Every row comes from one small tree of marks. Brackets hold a mark, then the marks that hang from it, in alphabetical order. Every link used is in the known rows. Which tree was each row made from?
Known rows
[kovomi zosar]: [-0.853  0.101 -1.178  4.533  1.700  2.044 -0.844 -0.448  1.993 -0.748
  1.951 -0.130  1.009 -1.078 -0.580  1.958 -1.226 -4.500 -2.409 -2.587
  2.860 -2.323]
[bobev dufu lirid [nanop romi]]: [ 2.946 -1.505  1.141 -1.110 -0.924 -0.600  1.656 -1.539 -1.824 -1.850
  1.532  2.176 -2.019 -1.844  0.562  1.376 -1.095  1.050 -2.551 -0.128
  1.833 -0.260]
[nanop bobev numiz romi]: [ 2.106 -1.130  0.895  1.626  0.278 -1.672 -4.228 -0.802  1.902  0.964
  2.126 -0.249 -1.159 -1.417 -0.365  2.838 -1.479  3.447 -1.507  0.973
  0.775  2.083]
[nanop [bobev dufu lirid] [numiz mago] [romi [kovomi zosar]]]: [-2.117 -0.398  3.827  0.707  0.428 -4.199 -2.347 -1.451  2.135 -0.831
  1.259  1.282  0.192 -3.292 -0.136  1.792 -4.289 -1.216 -1.889  0.409
  1.395  2.381]
[bobev [dufu [numiz mago]] lirid [nanop romi]]: [ 0.077  0.433 -0.550 -3.116 -0.147 -0.002  1.411 -2.169 -2.497 -2.139
 -0.588  3.601  0.555 -2.863  0.932  1.914 -1.632  0.595 -2.125  0.990
  1.448  0.451]
[dufu [bobev lirid nanop] [numiz mago]]: [-1.754  2.185 -2.635 -0.053  2.009  0.579  0.862  1.299 -1.134 -2.777
 -0.694  2.199  0.377  0.598  1.577  2.421 -0.073  1.332 -2.298  0.901
  1.169 -2.439]
[dufu bobev]: [-0.805  0.011 -2.523  2.218  2.689  1.368 -2.116  1.783  1.026 -1.616
  2.753 -2.148 -0.560  0.190  0.815  1.754 -0.869 -1.153 -2.559 -0.969
  2.316 -1.817]
[dufu [bobev lirid [nanop [romi [kovomi zosar]]]] [numiz mago]]: [-2.709  1.664  1.013  0.818  2.114 -0.388  1.058 -0.156 -0.070 -3.437
  0.129  0.752  1.544  0.702  2.069  1.773 -3.227 -1.084 -2.239  0.034
  2.912 -0.218]
[nanop [bobev lirid] [numiz mago] [romi kovomi]]: [-1.036  0.646  2.648  0.601  0.765 -4.718 -3.507  0.943  2.097 -0.224
  0.632  0.410 -1.265 -1.668 -1.318  1.956 -2.528  1.052 -1.636  1.037
  0.765  1.740]
[lirid [bobev [dufu numiz] nanop]]: [ 0.145 -2.445 -1.679  0.390  2.511 -0.082  0.178 -2.374 -2.464 -4.287
  0.377  0.531 -0.690 -0.950 -0.174 -0.442  0.001 -0.778  0.069  0.326
  1.772 -0.242]
[pegik [zosar kovomi]]: [ 1.516 -2.592 -1.972  2.852  3.389  2.603 -1.269  1.250  0.848 -1.155
  0.584 -0.350  0.323  0.133 -3.200  2.002 -0.278 -2.086 -2.033 -1.967
  1.509 -1.013]
[dufu [bobev [nanop [romi kovomi]]] [numiz mago]]: [-2.499  1.244 -1.258 -0.281  3.007 -0.157 -1.265  0.079 -0.656 -3.559
  0.809 -1.478  0.274  0.030  1.930  1.678 -2.673 -0.261 -1.099  0.305
  2.545  0.036]
[lirid [bobev [nanop [numiz mago] [romi kovomi]]]]: [-2.907 -0.658  1.610  1.060  2.503 -4.791 -2.537 -0.762  1.009 -2.700
  0.077 -0.995 -1.579 -0.874 -0.705 -0.189 -1.017  0.046 -1.969 -1.096
  2.696  1.744]
[mago numiz]: [ 0.162 -0.525 -2.651  3.954  0.123  0.911 -2.567  0.403  0.879 -2.493
  1.214 -0.928 -0.413 -0.969 -0.785  2.769 -0.572 -0.955 -3.169  0.187
  1.861 -1.877]
[lirid [bobev dufu]]: [-1.489 -2.782 -1.334  1.117  2.909 -1.244 -1.307 -0.809 -0.020 -2.852
  2.165 -1.327 -1.020 -2.227 -0.769 -0.935 -0.839 -3.895 -1.356 -1.742
  2.110 -0.318]
[pegik zosar]: [ 1.939 -2.149 -1.450  2.483  2.294  1.242 -1.784  1.074  0.245 -1.294
  0.856 -0.684 -0.517  1.020 -1.932  2.221  0.530 -1.964 -2.873 -1.960
  3.111 -0.913]
[lirid [bobev [nanop numiz]]]: [ 0.147 -1.469 -0.093  3.038  2.028 -2.039 -1.838 -0.621  0.264 -2.448
  0.384  0.348 -1.850  0.727 -1.020  0.491  1.589  2.201 -1.626 -0.648
  1.862 -0.628]
[lirid [bobev [dufu [numiz mago]] nanop]]: [-2.824 -0.960 -2.652 -0.587  3.077 -0.724 -0.041 -2.190 -2.096 -3.966
 -0.585  1.419  0.261 -2.668  0.758 -0.244 -0.387 -2.399 -0.806 -0.413
  1.537 -0.305]
[loma mago]: [ 0.095 -1.365 -2.758  3.762  1.610 -0.395 -0.713  1.799 -1.177 -1.039
  1.308 -2.763  0.212 -2.137  0.221  2.803 -1.233 -1.698 -1.881 -2.373
  3.427 -1.475]
[loma [kovomi zosar]]: [ 0.245  0.936 -1.755  4.480  2.582  2.088 -0.198  0.250 -0.285 -1.399
  1.398 -1.296  1.792 -1.955  0.133  3.274 -2.695 -5.197 -1.630 -4.575
  2.765 -1.598]
[nanop [bobev dufu lirid] [numiz mago] [romi kovomi]]: [-1.001 -0.733  2.945 -1.309  0.460 -4.907 -3.297 -0.362  1.313 -1.067
  1.045  0.584 -1.420 -3.046 -0.753  1.569 -3.442  0.691 -1.058  1.241
  0.548  2.381]

Write each row's tree
[ 1.180 -2.242  4.819  1.573 -0.028 -3.344 -2.309 -1.644  1.894 -1.077
  2.194  0.853 -0.592 -1.587 -0.935  1.572 -4.145  0.376 -0.980  0.974
  1.531  2.173]	[nanop [bobev dufu lirid] numiz [romi [kovomi zosar]]]
[ 0.040 -2.753 -1.066  1.351  2.352 -1.343  0.059 -1.489 -1.403 -3.902
  1.588 -0.041 -2.115 -1.760  0.217 -0.400  0.440 -2.096 -1.126 -1.659
  2.057 -0.819]	[lirid [bobev dufu nanop]]
[ 1.443 -0.838  1.824  1.825  0.410 -1.499 -2.704 -1.006  0.602 -1.693
  1.282 -0.538 -2.150  0.773 -0.991  1.693 -1.145  2.372 -0.991 -0.123
  2.591  0.185]	[bobev [nanop numiz [romi kovomi]]]
[ 2.619 -2.132  1.514 -0.618 -0.200 -1.982 -0.840 -0.638 -0.076 -0.731
  2.497  0.772 -1.649 -3.266 -0.098  1.655 -2.284  0.137 -1.652  0.923
  0.511  1.214]	[nanop [bobev dufu lirid] romi]
[-1.772  1.907 -0.867  0.613  1.323 -1.794 -1.278  1.786  0.503 -1.478
 -0.427  2.012 -0.815  0.633  1.226  2.914  0.545  4.035 -3.746  0.465
  1.138 -1.610]	[dufu [bobev lirid [nanop [numiz mago]]]]
[ 1.203  0.366  0.048  1.635  0.581 -0.885 -1.042  1.614  0.225 -1.991
  0.384  1.526 -1.852  2.364  0.744  2.743  0.931  5.711 -2.907  1.114
  1.366 -1.880]	[dufu [bobev lirid [nanop numiz]]]
[-1.895  1.411 -2.602 -1.131  2.147  1.021 -0.617 -0.477 -1.027 -2.120
  0.433  0.054  0.856 -1.038  2.786  2.650 -1.575  1.700 -2.361  0.488
  2.093  0.207]	[dufu [bobev [nanop romi]] [numiz mago]]
[ 0.977 -3.098 -0.411 -1.163  1.714 -0.386  0.402 -3.554 -2.397 -3.553
  1.189  0.321 -0.599 -1.463  0.673 -0.285 -1.302  0.341 -0.647  0.585
  2.142  1.948]	[lirid [bobev [dufu numiz] [nanop romi]]]
[-0.601  1.933 -0.420  1.025 -0.007 -1.721 -0.701  0.623  0.325 -0.663
 -1.146  3.795 -0.912 -0.597 -0.696  2.815  0.978  2.494 -3.117  0.039
  1.253 -1.907]	[bobev lirid [nanop [numiz mago]]]
[-0.194 -0.136 -0.167 -2.705  0.544 -1.487 -0.752 -1.331 -0.698 -0.848
  0.503  2.345  0.607 -4.267  0.782  1.988 -2.892 -0.241 -1.094  1.913
  0.102  2.114]	[nanop [bobev [dufu [numiz mago]] lirid] romi]
[ 0.872 -0.935 -1.381 -0.866  0.776  1.706  0.093 -0.935 -1.374 -2.037
  0.723  2.136  0.285 -0.758 -1.385  1.197 -1.472 -1.044 -0.714  1.317
  1.271 -1.238]	[bobev [dufu numiz] lirid]
[-1.493  0.186  3.544  0.382 -0.146 -3.012 -0.102 -2.131  0.488 -2.007
  0.273  2.576 -0.122 -2.025  0.285  1.648 -2.944 -0.226 -2.871 -0.576
  2.720  0.729]	[bobev dufu lirid [nanop [numiz mago] [romi [kovomi zosar]]]]
[-1.374 -2.528 -2.078  0.037  3.111  0.108 -1.195 -1.930 -1.114 -3.260
  1.384 -0.230  0.292 -1.338 -1.002 -0.846 -1.063 -2.761 -0.093  0.048
  1.748  0.197]	[lirid [bobev [dufu numiz]]]
[ 0.532 -0.774  1.343  1.410  1.749 -1.491 -3.043  0.277  0.677 -2.392
  1.952 -2.258 -2.013  1.920  0.926  1.970 -1.727  4.041 -1.592  0.353
  2.625  0.270]	[dufu [bobev [nanop numiz [romi kovomi]]]]
[ 2.352 -0.499 -0.973 -0.736  0.168  1.346  1.306 -1.523 -2.777 -2.932
 -0.152  3.335 -0.596 -0.285 -0.523  1.495 -0.230  0.995 -0.650  1.403
  1.116 -1.799]	[bobev [dufu numiz] lirid nanop]
[-1.553  1.119 -1.376  2.068  1.505 -2.056 -4.535  0.641  2.163  0.422
  0.561  0.563 -0.538 -2.645 -0.402  3.177 -0.493  0.740 -1.635  0.120
  0.474  0.169]	[nanop bobev [numiz mago]]
[-1.074  1.683 -1.132 -1.853  1.508  0.198  0.950  0.418 -1.236 -1.987
 -0.238  1.621  0.457 -0.124  2.360  2.330 -1.309  2.607 -3.121  1.097
  1.616 -0.083]	[dufu [bobev lirid [nanop romi]] [numiz mago]]
[ 0.253 -2.440  2.618  2.113  1.970 -3.893 -2.224 -1.113  0.788 -2.914
  1.178 -1.501 -2.427  0.907 -1.483 -0.485 -0.822  1.671 -1.018 -0.394
  2.709  1.468]	[lirid [bobev [nanop numiz [romi kovomi]]]]
[ 2.326 -0.396  0.485  1.101 -0.062 -0.234 -2.131 -1.454  0.093 -0.284
  1.018  0.980 -1.328 -0.076 -0.053  2.666 -0.078  4.416 -2.346  0.083
  2.161  0.403]	[bobev [nanop numiz romi]]
[-0.787  0.765 -0.215 -0.803 -0.157 -1.834 -0.462 -0.590 -0.801 -1.489
 -0.686  3.905 -0.927 -2.094  0.011  2.315  0.113  2.119 -2.822  0.167
  0.887 -1.319]	[bobev dufu lirid [nanop [numiz mago]]]
[-0.857  0.240  0.619 -2.572  0.508 -1.181  0.760 -1.748 -2.250 -3.450
 -0.241  1.911 -0.297 -1.990 -0.122  0.881 -2.866 -1.379 -0.680  0.845
  1.967  0.203]	[bobev [dufu [numiz mago]] lirid [nanop [romi kovomi]]]
[-2.347 -0.096  2.076  0.817  0.728 -1.919 -1.749 -3.130  0.659 -2.097
  0.676  0.796  0.261 -2.785  0.839  1.848 -3.388 -1.269 -2.126 -1.488
  3.261  0.837]	[bobev dufu [nanop [numiz mago] [romi [kovomi zosar]]]]
[-0.541  0.042 -0.243 -1.663 -0.001 -1.381 -1.876 -2.496 -0.645 -0.761
  0.534  1.915 -0.742 -3.554  1.596  2.631 -1.258  2.492 -2.888 -0.393
  1.865  1.172]	[bobev dufu [nanop [numiz mago] romi]]
